Known rows, with every way that one mark hangs from another:
k873(k561): [-0.11  0.09 -0.11 -0.03  0.05 -0.04  0.08 -0.09 -0.07 -0.07 -0.09 -0.04
  0.07  0.12 -0.01 -0.05 -0.10  0.03  0.22 -0.01  0.10 -0.11]
k873(k268(k476(k291(k80))) k561(k621)): [-0.04  0.06 -0.21  0.28 -0.01 -0.11 -0.34 -0.17  0.46 -0.26  0.05 -0.42
  0.13 -0.16  0.09 -0.09  0.41 -0.11  0.52  0.23  0.26 -0.19]
k561(k621(k268) k873): [-0.25 -0.08 -0.18 -0.11 -0.23  0.07  0.01  0.05  0.12 -0.02  0.27  0.05
 -0.35 -0.19 -0.14 -0.17 -0.15 -0.22  0.37 -0.14  0.20 -0.39]
k268(k873): [ 0.13 -0.06 -0.09 -0.03 -0.16 -0.09  0.11  0.07 -0.05 -0.15  0.17 -0.04
 -0.14  0.00 -0.04 -0.13  0.11  0.08 -0.02 -0.02 -0.18 -0.04]
k476(k268(k621(k561(k873))) k291): [ 0.07  0.01 -0.41  0.00  0.08 -0.10 -0.21 -0.12  0.08  0.08  0.01 -0.12
 -0.04 -0.02  0.24 -0.25 -0.17 -0.38  0.14  0.29 -0.05 -0.10]
k635(k291(k80 k476(k268(k873)))): [ 0.27 -0.43 -0.14 -0.10  0.02  0.13  0.06  0.33 -0.05 -0.17 -0.01 -0.12
 -0.10 -0.29 -0.02 -0.41  0.44  0.07  0.47  0.31 -0.42  0.41]
k476(k268(k873(k561(k621))) k291(k80)): [ 0.00 -0.09 -0.35 -0.18 -0.21 -0.02 -0.15  0.04  0.14 -0.45  0.01 -0.29
 -0.01 -0.29  0.10 -0.35  0.43 -0.35  0.50  0.25 -0.03 -0.09]
k476(k268(k621)): [ 0.08  0.03 -0.05 -0.10 -0.02 -0.09 -0.04 -0.02 -0.05 -0.13 -0.06  0.11
 -0.02 -0.07  0.04 -0.12 -0.06 -0.20 -0.07  0.22 -0.05  0.14]
k873(k268(k476(k291) k621) k561): [ 0.14  0.16 -0.18  0.40  0.23 -0.26 -0.15 -0.27  0.30 -0.22  0.06 -0.30
  0.12  0.05  0.04 -0.13  0.16  0.06  0.16  0.28  0.17 -0.07]
k80(k291(k476(k268(k621 k873)))): [ 0.29 -0.17 -0.18 -0.08  0.01 -0.15 -0.03  0.32 -0.14 -0.19  0.05  0.04
 -0.19 -0.25  0.07 -0.31  0.43 -0.17  0.27  0.34 -0.33  0.32]
k561(k873): [-0.17 -0.01 -0.13 -0.12  0.01 -0.05 -0.11 -0.03  0.00  0.14  0.15  0.01
 -0.08  0.04 -0.08 -0.10 -0.03 -0.02  0.17  0.00 -0.03 -0.11]
k80(k291(k476(k268(k621)))): [ 0.16 -0.13 -0.09 -0.04  0.17 -0.05 -0.15  0.25 -0.08 -0.02 -0.10  0.08
 -0.06 -0.24  0.11 -0.18  0.32 -0.24  0.28  0.36 -0.17  0.35]
k291(k80 k476(k268(k621))): [ 0.12 -0.25 -0.03 -0.12  0.08  0.11 -0.16  0.06  0.03 -0.08 -0.30  0.03
  0.03 -0.23  0.18 -0.23  0.28 -0.23  0.27  0.39 -0.18  0.33]
k476(k268(k621(k561) k873) k291(k80)): [ 0.31 -0.14 -0.34  0.14 -0.08 -0.11 -0.15 -0.02  0.13 -0.18 -0.15 -0.14
  0.10 -0.14  0.39 -0.38  0.17 -0.26  0.22  0.33 -0.24  0.01]
k561(k873(k268(k476 k621))): [ 0.00  0.08 -0.13  0.20  0.04 -0.32 -0.20 -0.19  0.21  0.05  0.28 -0.07
 -0.10  0.09 -0.08 -0.11  0.02  0.11  0.11  0.18  0.04 -0.14]
k476(k268(k621 k873) k291(k80)): [ 0.23 -0.16 -0.18  0.00 -0.06 -0.10 -0.22  0.02  0.10 -0.27 -0.06 -0.09
  0.08 -0.29  0.17 -0.40  0.49 -0.23  0.19  0.36 -0.27  0.18]
k561(k621(k268(k476(k291(k80)) k873))): [ 0.21 -0.19 -0.25  0.20 -0.25 -0.11 -0.16  0.13  0.43 -0.41  0.21 -0.33
 -0.14 -0.51  0.12 -0.39  0.47 -0.19  0.34  0.05  0.05 -0.28]
k873(k268): [ 0.11  0.00  0.03  0.19  0.04  0.05 -0.05 -0.14  0.08 -0.02  0.12  0.02
 -0.05  0.09 -0.17  0.12  0.04  0.17  0.09  0.10  0.08 -0.05]
k635(k291(k80 k476)): [ 0.00 -0.35  0.05  0.10  0.16  0.21  0.02  0.28  0.04  0.12 -0.18 -0.11
  0.07 -0.20  0.06 -0.24  0.34  0.11  0.54  0.14 -0.23  0.38]
k621(k561): [ 0.09  0.03 -0.17  0.12 -0.05  0.01  0.05 -0.04  0.01  0.13 -0.08 -0.05
  0.01  0.15  0.21  0.01 -0.31 -0.03  0.03 -0.04  0.01 -0.17]

Rows:
[-0.09 -0.13 -0.30  0.12 -0.10 -0.06 -0.37  0.02  0.45 -0.10  0.18 -0.29
 -0.10 -0.47  0.08 -0.36  0.33 -0.28  0.50  0.07  0.20 -0.34]
k561(k621(k268(k476(k291(k80)))) k873)
[ 0.38 -0.22 -0.25 -0.13  0.05 -0.04 -0.06  0.32 -0.14 -0.19  0.11 -0.04
 -0.20 -0.27 -0.02 -0.22  0.48 -0.08  0.29  0.30 -0.31  0.25]
k80(k291(k476(k268(k873))))
[ 0.08 -0.14 -0.17  0.24 -0.10 -0.02 -0.26  0.06  0.48 -0.24  0.04 -0.29
  0.00 -0.50  0.16 -0.26  0.35 -0.28  0.34  0.07  0.22 -0.23]
k561(k621(k268(k476(k291(k80)))))
[ 0.10 -0.02 -0.27  0.22  0.02 -0.38 -0.15 -0.07  0.20 -0.28 -0.07 -0.32
  0.20 -0.14  0.27 -0.45  0.46 -0.03  0.33  0.22 -0.14 -0.03]
k268(k476(k291(k80)) k621 k873(k561))
[ 0.11 -0.13 -0.31 -0.38 -0.23  0.04  0.17  0.12 -0.05 -0.46  0.11 -0.27
 -0.36 -0.15 -0.03 -0.24  0.11 -0.26  0.31  0.20 -0.10 -0.03]
k291(k476(k268(k873(k561(k621)))))
[ 0.46 -0.11 -0.28  0.27  0.03 -0.14  0.03  0.05  0.27 -0.38  0.28 -0.28
 -0.18 -0.34  0.00 -0.32  0.27  0.04  0.03  0.07 -0.03 -0.19]
k621(k268(k476(k291) k873))
[ 0.34  0.11 -0.23  0.56  0.13 -0.23 -0.18 -0.21  0.38 -0.02  0.06 -0.31
  0.07  0.08  0.27 -0.05 -0.04 -0.03 -0.03  0.27  0.08 -0.15]
k873(k268(k476(k291) k621(k561)))
[ 0.40 -0.21 -0.27  0.32  0.00 -0.10 -0.15  0.05  0.33 -0.32  0.11 -0.23
 -0.02 -0.42  0.11 -0.40  0.48  0.06  0.29  0.12 -0.07 -0.16]
k621(k268(k476(k291(k80)) k873))
[ 0.28 -0.08 -0.31  0.39 -0.07 -0.34 -0.18 -0.02  0.28 -0.10 -0.05 -0.35
  0.17 -0.10  0.50 -0.41  0.24 -0.12  0.13  0.21 -0.21 -0.12]
k268(k476(k291(k80)) k621(k561) k873)
[ 0.06  0.03 -0.37 -0.23 -0.20 -0.06 -0.01  0.03  0.08 -0.51  0.18 -0.34
 -0.18 -0.21  0.01 -0.27  0.22 -0.35  0.23  0.21  0.02 -0.13]
k476(k268(k873(k561(k621))) k291)
[ 0.27 -0.01 -0.23  0.61  0.11 -0.19 -0.34 -0.21  0.45  0.03 -0.10 -0.27
  0.24 -0.01  0.37 -0.14  0.17 -0.03  0.24  0.30  0.05 -0.12]
k873(k268(k476(k291(k80)) k621(k561)))
[ 0.08 -0.11 -0.35 -0.27 -0.16 -0.06  0.03  0.32 -0.12 -0.34  0.13 -0.17
 -0.28 -0.22  0.00 -0.25  0.37 -0.28  0.55  0.22 -0.11  0.03]
k80(k291(k476(k268(k873(k561(k621))))))
[-0.07  0.12 -0.05  0.21  0.07 -0.11  0.06 -0.23  0.02 -0.07 -0.03  0.07
  0.03  0.26 -0.07  0.00 -0.12  0.12  0.27  0.12  0.13 -0.10]
k873(k268(k621) k561)
[ 0.16  0.06 -0.27 -0.01 -0.07 -0.33  0.12 -0.04  0.02 -0.29  0.15 -0.23
 -0.06  0.07  0.03 -0.24  0.07  0.16  0.07  0.01 -0.08 -0.17]
k268(k476 k873(k561))
[ 0.07 -0.04 -0.07  0.28  0.13 -0.24 -0.34 -0.04  0.32 -0.06 -0.14 -0.25
  0.28 -0.26  0.31 -0.27  0.43 -0.14  0.12  0.27 -0.02  0.11]
k268(k476(k291(k80)) k621)
[ 0.31 -0.02 -0.28 -0.02 -0.21 -0.20  0.13  0.00 -0.07 -0.17  0.02  0.01
 -0.15  0.10  0.22 -0.25 -0.25 -0.17 -0.06  0.16 -0.21 -0.08]
k476(k268(k621(k561) k873))
[ 0.22 -0.28 -0.08 -0.18  0.12  0.22 -0.18  0.07  0.04 -0.10 -0.21 -0.02
  0.03 -0.25  0.09 -0.15  0.31 -0.15  0.30  0.35 -0.16  0.27]
k291(k80 k476(k268))
[ 0.09  0.10 -0.21  0.06 -0.10 -0.46  0.14 -0.05  0.02 -0.28  0.09 -0.17
 -0.02  0.10  0.13 -0.33  0.03  0.08  0.05  0.06 -0.11 -0.14]
k268(k476 k621 k873(k561))
[-0.11  0.07 -0.19  0.05 -0.18 -0.21 -0.24 -0.08  0.31 -0.05  0.43 -0.24
 -0.25 -0.02 -0.17 -0.03  0.06 -0.06  0.19  0.05  0.18 -0.30]
k561(k621 k873(k268(k476)))
[-0.01 -0.32 -0.29 -0.01  0.11  0.08 -0.07  0.18 -0.02  0.27 -0.18 -0.03
 -0.02 -0.07  0.24 -0.45 -0.06 -0.15  0.64  0.32 -0.30  0.24]
k635(k291(k80 k476(k268(k621(k561(k873))))))
[ 0.18 -0.10 -0.29 -0.11  0.08 -0.19  0.05  0.21 -0.21 -0.23 -0.03  0.02
 -0.13 -0.11  0.08 -0.34  0.33 -0.12  0.47  0.33 -0.25  0.19]
k80(k291(k476(k268(k621 k873(k561)))))
